Known rows, with every step that occurs
X -> B: [-1.801  0.907  0.119  1.115  1.419  1.095 -0.580  1.101  0.094  0.524
 -0.276 -3.886 -0.399 -0.728 -0.097  1.985  0.911  3.706  1.229 -1.580
 -0.153 -1.801  0.910]
Z -> N -> B: [ 0.340  1.202 -0.516 -0.354 -2.664  3.284  0.253 -0.187 -3.584 -0.888
 -1.102 -2.437 -0.487 -1.289  0.628 -0.038 -0.611 -0.154  2.440 -0.292
 -2.065 -2.892 -1.257]
T -> Z -> K: [ 0.117  1.621 -1.227 -3.448 -0.412  0.277  1.493  0.779 -2.478 -1.256
  2.897 -5.079  3.798 -1.319 -0.236  1.063  1.030  1.966 -0.201 -1.407
 -0.469  1.040 -2.324]
K -> B -> N -> Z -> T -> U: [ 2.704  1.261 -0.395 -0.583 -1.942 -4.605  1.922  1.899 -1.668  0.319
 -4.214 -2.332  1.708 -0.955  0.326 -3.239  2.776 -4.753  0.437  0.686
  1.926 -5.704  0.857]
K -> B: [ 0.825  1.329  0.372  0.836  0.030  0.123 -0.169  0.581 -0.039 -0.934
 -0.232 -3.154 -0.643  0.100 -0.264  0.672  1.107 -1.511 -0.589 -1.941
 -0.952 -2.356 -0.268]
T -> Z: [ 0.953  1.260 -2.178 -1.371 -1.028  0.908  0.532  0.526 -1.505  0.044
  2.766 -2.991  3.986 -0.020 -1.388 -0.853  0.278  2.137 -0.159 -1.450
 -1.871  0.147 -0.860]
Y -> K -> B -> N -> Z -> T: [ 4.109  1.171 -1.644  0.951 -0.914 -6.323  1.410  2.106 -2.122  0.973
 -5.581  0.435  1.304  2.750  1.396 -0.218  0.289 -4.143 -0.232  1.820
  1.854 -3.238  2.882]
K -> Z -> N -> B -> T -> U: [ 0.868 -1.381  0.395 -1.151 -6.300  5.736  2.260  1.004 -4.035 -0.017
  2.051 -3.597  0.683 -7.253 -0.129 -1.852  1.193 -0.652  0.299  1.525
 -2.222 -4.969 -3.498]
N -> B -> T -> Z -> K: [ 2.222  2.331 -0.149 -5.642 -1.857  4.368  0.717  0.423 -3.554 -1.268
  2.308 -5.729  3.446 -3.759 -2.967  1.584  2.249  2.932  1.714 -1.020
 -3.591 -1.205 -4.086]
B -> K: [ 0.608  2.349  0.152 -0.355  0.142 -0.388 -0.230  0.778 -0.650 -0.445
 -2.365 -2.222  2.473 -0.130  0.118  0.638  0.003 -0.433 -0.371  0.260
  1.112 -1.822 -0.160]
T -> U: [ 0.481 -1.202 -1.394 -0.559 -1.775  2.388  1.515 -0.251 -1.816  0.129
  0.054 -3.535  2.597 -1.860 -0.603 -2.496  0.019  1.994 -1.066 -1.048
 -0.163 -3.009 -1.332]
T -> Z -> N: [ 0.608  1.110 -3.026  0.134 -2.460  0.993  1.230  0.153 -3.330 -0.207
  4.093 -2.894  2.243 -1.222 -1.290 -1.721 -0.409 -0.091 -0.221 -0.101
 -1.512  0.321  0.343]
K -> Z -> N: [-2.161 -0.992  0.140  0.810 -3.662  0.606  1.454  1.626 -2.935 -0.372
  2.390 -2.337  0.207 -2.586  3.136  0.393 -0.199 -2.172 -0.059  1.285
  0.044 -0.773 -0.877]
N -> Z -> T -> U: [ 1.752 -0.045 -1.784 -0.846 -3.654 -1.405  2.501  1.582 -2.861  0.001
 -3.388 -2.088  2.615 -2.259 -0.380 -3.940  0.977  0.232  1.652 -0.177
  2.063 -3.083  0.467]
U -> T -> B -> N: [-0.033 -2.393 -1.248 -3.268  0.690  0.829  4.088  1.962 -4.788 -0.132
 -2.375 -2.895  2.076  2.269  0.685 -0.578  0.386  0.649 -0.321  0.198
  1.586 -1.318 -0.573]
N -> Z -> K -> B: [-1.225  3.391  0.494 -0.165 -0.408 -2.489  1.649  1.545 -2.521 -1.708
 -0.927 -5.321 -2.141 -1.822  1.311  2.759  0.809 -2.667  0.044 -0.233
  1.782 -0.958 -1.187]
N -> Z: [-1.045  0.975 -1.474  0.578 -2.272 -0.703  0.538  0.907 -3.201  0.280
 -1.201 -2.262  0.366 -0.451  0.463  0.865 -1.049  0.005  1.722  0.637
  0.536 -0.141  0.140]
U -> T -> B -> N -> Z: [-1.151 -1.520 -2.068 -1.919 -0.603 -1.465  4.749  2.505 -5.985  0.272
 -3.298 -2.480  0.628  1.352  0.960 -0.106 -0.403 -0.628  0.887  1.655
  2.893 -0.991 -0.015]
N -> Z -> T -> B -> K: [ 1.722  2.201 -1.496 -2.454 -1.657 -3.659  2.517  3.274 -3.769 -0.023
 -5.383 -0.965  1.012 -0.158  0.445  1.292 -0.353 -1.416  2.049  0.027
  3.631 -1.417  0.947]
B -> N -> Z -> T: [ 0.792  0.831 -0.274 -2.186 -2.066 -4.184  0.805  2.236 -3.397  0.842
 -4.659 -0.535  2.896  1.089  1.479 -0.135  1.253 -2.956  3.230  2.008
  0.764 -1.672  1.421]
B -> K -> Z: [-0.755  1.421  1.377 -0.463 -1.248 -1.105  0.476  2.380  0.001 -0.458
 -0.885 -1.863  1.968 -2.330  2.781  1.106  1.018 -2.062 -0.666  0.783
  1.580 -2.516 -1.516]
X -> B -> N: [-1.759  0.569  0.910  0.138  2.090 -0.466 -1.244  1.416 -0.126  1.124
 -1.393 -3.038  0.882  0.521  1.219  2.593  1.357  1.012  1.192  0.774
 -0.552 -2.556  1.234]
Z -> K: [-1.403  0.548  0.341 -2.747 -0.132  0.781  1.061  1.188 -2.857 -1.440
  0.158 -4.985  1.695 -0.921  1.325  2.212  0.499  1.100  0.311 -0.617
  0.568  0.107 -2.106]
N -> B -> K -> Z -> T -> U: [ 3.029  1.757  1.697 -2.926 -3.037 -0.393  1.917  2.489  0.245 -0.973
 -5.378 -1.016  3.710 -4.736  2.468 -2.761  3.218 -1.139  1.702 -0.757
  1.567 -8.193 -3.121]
X -> B -> N -> Z: [-2.953  1.871 -0.072  0.968  0.927 -2.515 -0.570  1.844 -1.915  1.941
 -2.558 -2.720 -0.538 -0.328  1.466  2.943  0.389  0.017  2.334  1.949
  0.905 -1.920  1.583]
K -> B -> N: [ 0.514  1.135  0.969 -0.519  0.728 -1.643 -0.500  0.881 -0.472 -0.058
 -1.197 -2.834  0.880  1.418  0.933  1.388  1.430 -3.892 -1.055  0.305
 -0.920 -3.391  0.326]
U -> T -> B -> K: [ 0.873  0.071 -1.678 -1.678  0.843  0.932  4.080  2.216 -2.982 -1.307
 -3.138 -3.163  1.332  0.603 -0.712 -0.942  0.039  1.333 -1.113 -1.050
  3.858 -1.783 -0.525]

Rows
[-0.460 -1.444 -0.630 -3.283  0.092 -0.360  1.151  1.497 -4.495  1.163
 -1.361 -2.282  1.928  1.801  1.404  3.180 -0.651 -0.401 -0.145  0.470
 -0.625 -1.002 -0.903] | T -> B -> N
[-1.413  0.920 -0.609 -0.559 -1.664 -2.698  0.292  0.951 -3.506  1.401
 -2.308 -1.626  1.536  0.807  1.567  1.246 -0.625 -2.378  1.730  2.673
  0.291 -1.341  0.239] | B -> N -> Z
[ 0.701 -0.017 -2.271 -2.613 -2.463 -1.969  2.700  3.031 -4.744  0.565
 -3.515 -1.271  0.246  0.331  0.452  1.211 -0.277  0.443  2.734 -0.480
  1.546  0.081  0.756] | N -> Z -> T -> B
[ 1.553 -1.922 -1.316 -1.220 -3.018  4.424  1.036  0.272 -2.821  0.464
  1.502 -4.498  3.127 -3.349 -3.680 -2.500  0.787  2.803 -1.401  0.016
 -1.333 -2.356 -1.304] | B -> T -> U
[ 0.356 -2.621 -2.133 -1.976 -0.037  2.617  4.468  1.828 -4.019 -1.014
 -1.080 -3.606  0.565  1.117 -0.713 -0.847 -0.268  3.435 -0.308 -1.809
  1.694 -0.238 -0.998] | U -> T -> B
[ 1.346  0.662 -0.219 -1.173 -4.056  5.802  0.195  0.107 -4.710 -0.343
  0.595 -3.109  0.042 -2.855 -2.380  0.389  0.131  0.143  2.193  0.833
 -3.511 -2.006 -1.237] | Z -> N -> B -> T
[-2.391  1.814 -0.379 -1.761 -1.605 -1.498  1.779  1.290 -4.173 -0.899
 -0.814 -4.653  0.189 -1.876  1.778  2.384 -0.354 -0.125  1.392  0.753
  1.834  0.802 -1.493] | N -> Z -> K
[ 0.408 -2.154  0.153 -3.900 -2.398 -0.764  2.883  4.167 -2.712  0.011
 -0.920 -1.073  1.512 -0.960  2.983  1.920  1.085  0.309  1.034 -1.185
  0.697 -0.750 -1.269] | K -> Z -> T -> B
[-0.107 -1.057  0.193 -1.822 -0.538  0.148  4.797  3.564 -2.539 -1.300
 -2.025 -2.559  1.092 -1.693  2.203 -0.118  0.567 -0.212 -1.428 -0.250
  4.168 -2.271 -1.866] | U -> T -> B -> K -> Z
[ 1.890  0.662  0.430 -2.914 -2.608  5.627 -0.880  0.458 -2.948 -0.283
 -0.856 -3.170  1.410 -2.114 -2.478  1.253  0.837  2.435  2.443 -0.311
 -3.904 -2.597 -2.235] | N -> B -> T
[-2.018 -0.778 -1.027 -4.283  0.006 -2.041  5.740  2.798 -7.055 -0.885
 -3.020 -5.001  0.582  0.202  2.301  1.655  0.219 -0.561  0.638  1.849
  4.286  0.038 -1.568] | U -> T -> B -> N -> Z -> K
[-1.171  0.168 -0.319 -0.559 -2.294 -0.835  3.058  3.015 -3.927 -0.194
  0.506 -2.078 -0.599 -2.593  3.061  2.454 -1.448 -3.174 -1.578  1.406
  2.371 -1.070 -1.107] | T -> B -> K -> Z -> N
[ 2.947 -2.187 -0.806 -0.495 -2.054 -2.047  1.939  2.872 -0.934  0.367
 -2.262  0.704  3.264  0.341  2.982 -0.395  0.432  0.668 -0.458  0.277
  1.059 -1.517  0.286] | Y -> K -> Z -> T
[-0.737 -0.788 -0.582 -0.329 -1.995  0.243  5.708  3.450 -3.934 -1.516
 -0.505 -2.665 -0.474 -2.410  2.362 -1.080 -0.122 -2.231 -1.432  1.116
  4.699 -1.830 -0.822] | U -> T -> B -> K -> Z -> N
[-0.327  2.123  2.224 -2.441  1.518 -2.205  0.433  1.466 -1.537 -1.037
 -0.934 -5.227  0.925  0.420  2.149  2.716  2.439 -4.157 -1.047  0.403
  0.377 -2.529 -1.674] | Z -> K -> B -> N
[-0.929  2.181  0.245 -0.342  0.012 -4.297 -0.109  3.119 -1.460  1.531
 -4.688 -1.513  0.676  0.314  1.422  1.593  2.177 -0.458  4.323  1.644
  1.601 -2.825  2.733] | X -> B -> N -> Z -> T
[ 0.344 -2.430  0.967 -4.670 -1.554 -2.662  2.336  3.987 -3.277  0.662
 -2.088 -0.516  2.666  0.273  4.137  2.370  1.713 -2.105  1.029  0.627
  0.589 -1.783 -0.966] | K -> Z -> T -> B -> N
[ 1.755 -0.929 -1.324 -3.684 -0.867 -0.087  1.886  2.851 -3.476 -0.143
 -2.111 -1.786  1.582  1.169  0.242  1.099  0.566  1.762  1.577 -2.016
  0.435 -0.370 -0.016] | Z -> T -> B
[ 2.411 -1.329 -0.549  0.246 -4.910  3.715  1.501  1.076 -4.367  0.426
  0.765 -0.929  0.591 -3.421  0.717  0.857 -1.027  0.112 -0.698  2.560
 -2.303 -2.658 -1.340] | Y -> K -> Z -> N -> B -> T
[ 5.460  0.722 -3.191  0.864 -1.053  0.954  0.813  0.454 -1.237  0.442
  3.081 -2.661  2.815 -0.119 -4.600 -0.427  0.211  1.150 -4.055 -0.631
 -2.489 -0.767  0.731] | Y -> K -> B -> T -> Z
[ 1.374  1.957  0.134 -3.011  1.798 -1.521  3.293  1.755 -1.466 -2.398
  0.647 -6.198  3.182  0.250 -0.422 -1.701  3.913 -2.344 -1.534 -0.621
  1.606 -2.230 -1.774] | U -> T -> Z -> K -> B -> N
[-0.240 -0.774 -0.776  0.326 -0.815  4.587  0.556  0.856 -0.951  0.989
  1.444 -5.688  1.038 -4.366 -3.620 -0.824  1.811  5.166 -0.492 -0.574
 -0.652 -3.569  0.105] | X -> B -> T -> U
[-0.196  2.070  1.050 -1.548  0.953 -0.447  1.035  1.138 -0.990 -2.067
  0.286 -5.675 -0.478 -1.164  1.143  2.415  1.705 -1.536 -1.189 -1.906
  0.461 -1.452 -1.879] | Z -> K -> B
[-1.049  0.479  0.179  0.180  0.103  3.622 -1.164  1.565 -0.780  0.696
  1.151 -4.682 -0.050 -2.281 -2.822  2.430  1.399  4.341  1.381 -0.117
 -1.499 -1.078  0.566] | X -> B -> T
[ 2.636  4.922 -1.687 -0.928 -2.028  1.273  0.515 -0.051 -2.298 -0.962
 -0.232 -1.975  2.481 -2.324 -0.982 -1.060  0.163 -1.472  1.224 -0.052
 -1.305 -3.138 -1.228] | T -> Z -> N -> B -> K
[ 2.122  0.888 -1.792  2.431 -0.087 -4.832  0.995  0.867 -2.413  1.437
 -3.279 -0.655  0.363  2.184  1.534  1.127 -1.435 -4.005 -2.253  2.495
  0.880 -2.759  1.869] | Y -> K -> B -> N -> Z
[ 1.116  1.550  1.858 -2.155 -1.848 -2.945  0.972  3.520  0.366 -0.919
 -3.320 -0.433  3.270 -1.518  2.694 -0.011  2.544 -2.564  1.160  0.289
  2.463 -2.974 -0.329] | B -> K -> Z -> T
[ 2.542  2.919  2.593 -3.163 -2.330 -0.969  0.377  3.024  0.374 -1.370
 -5.678 -0.021  2.509 -2.557  3.029  0.273  2.980 -1.965  3.237 -0.434
  0.552 -5.775 -2.343] | N -> B -> K -> Z -> T
[ 2.515 -0.247 -0.330  0.381 -2.016  3.275  0.925  0.375 -1.417 -0.275
  1.530 -5.311  0.950 -3.628 -3.968 -2.327  1.989  0.141 -2.951 -0.986
 -1.417 -4.080 -0.980] | K -> B -> T -> U
[ 1.176  3.184 -0.539 -1.954  0.686 -0.836  1.308  1.036 -0.617 -1.754
  3.221 -5.947  1.512 -1.232 -0.661  1.024  2.440 -0.694 -1.497 -2.551
 -0.470 -0.946 -2.151] | T -> Z -> K -> B
[-0.273  0.980 -0.606 -0.305 -0.917 -3.443  1.141  2.518 -1.236  1.482
 -4.437 -2.617  1.648 -1.868  0.787 -1.777  2.584  0.235  2.791  1.451
  2.549 -5.135  2.231] | X -> B -> N -> Z -> T -> U
[ 3.014  3.625 -1.798 -0.794 -1.676  2.132  3.405  0.538 -2.413 -2.232
 -1.461 -2.706  2.709 -1.929 -1.781 -4.411  1.388 -0.329  1.256 -0.257
  1.070 -4.025 -1.075] | U -> T -> Z -> N -> B -> K
[-2.350  1.743  0.406 -2.738 -0.631 -3.122  1.351  1.323 -4.639 -0.100
 -2.043 -4.051  1.434 -0.496  3.061  2.841  0.028 -2.443  1.399  2.672
  1.589 -0.552 -1.363] | B -> N -> Z -> K
[ 2.552 -1.076 -1.033 -1.946 -2.332  0.389  1.774  1.091 -1.354 -0.476
 -2.077 -2.734  3.811 -1.144 -0.569 -4.124  1.841  1.728  0.483 -1.722
  0.878 -3.473 -0.258] | Z -> T -> U
[ 1.409 -2.074  0.289 -2.055 -3.487 -0.428  2.407  2.498 -0.798 -0.409
 -0.782 -2.070  3.489 -3.463  2.156 -3.153  2.697  0.257  0.274 -0.851
  1.286 -4.120 -1.664] | K -> Z -> T -> U
[ 1.537  0.484  0.566 -2.183 -1.435  2.876  1.967  0.867 -2.180 -1.644
  1.989 -7.384  0.753 -4.607 -2.636 -0.664  2.573 -0.285 -2.842 -0.936
 -0.007 -3.229 -2.549] | Z -> K -> B -> T -> U
[-0.055 -0.084  0.967 -1.186 -5.394  4.713  0.631  1.463 -4.011 -0.372
  1.760 -2.588 -0.228 -4.964  0.428  1.143  0.815 -1.132  1.746  1.609
 -2.966 -2.712 -2.427] | K -> Z -> N -> B -> T
[ 3.046  1.843 -1.180 -3.603 -2.869  4.871 -0.324  0.280 -2.873 -0.137
  1.816 -3.356  3.619 -2.386 -4.150 -0.028  1.479  3.018  1.843 -1.253
 -4.962 -1.857 -2.566] | N -> B -> T -> Z
[-0.241  2.853  0.666 -1.296 -1.883  0.202  1.218  1.894 -3.886 -1.364
  0.643 -6.071 -1.518 -3.348 -1.736  2.461  1.329 -2.140 -0.225  0.755
  0.306 -0.429 -1.156] | N -> Z -> K -> B -> T
[ 1.390  3.933  0.210 -0.090 -1.974  1.679  0.181  0.176 -2.617 -1.049
 -2.951 -2.040 -0.087 -1.452  0.577  0.254 -0.529 -2.051  1.599  0.372
 -0.012 -3.989 -0.831] | Z -> N -> B -> K
[ 1.747  3.681  0.678 -1.712 -0.473  1.406 -0.599  0.422 -0.762 -0.799
 -4.442 -1.748  1.554 -1.037  0.330  1.086  0.417  0.132  1.774 -0.886
 -0.428 -4.542 -1.843] | N -> B -> K
[ 3.442 -3.152 -1.446 -0.234 -3.235 -1.193  3.391  2.089 -1.210  0.547
 -1.806 -0.222  4.482 -1.710  2.526 -3.622  0.671  1.495 -2.217  0.028
  1.799 -3.852 -0.330] | Y -> K -> Z -> T -> U
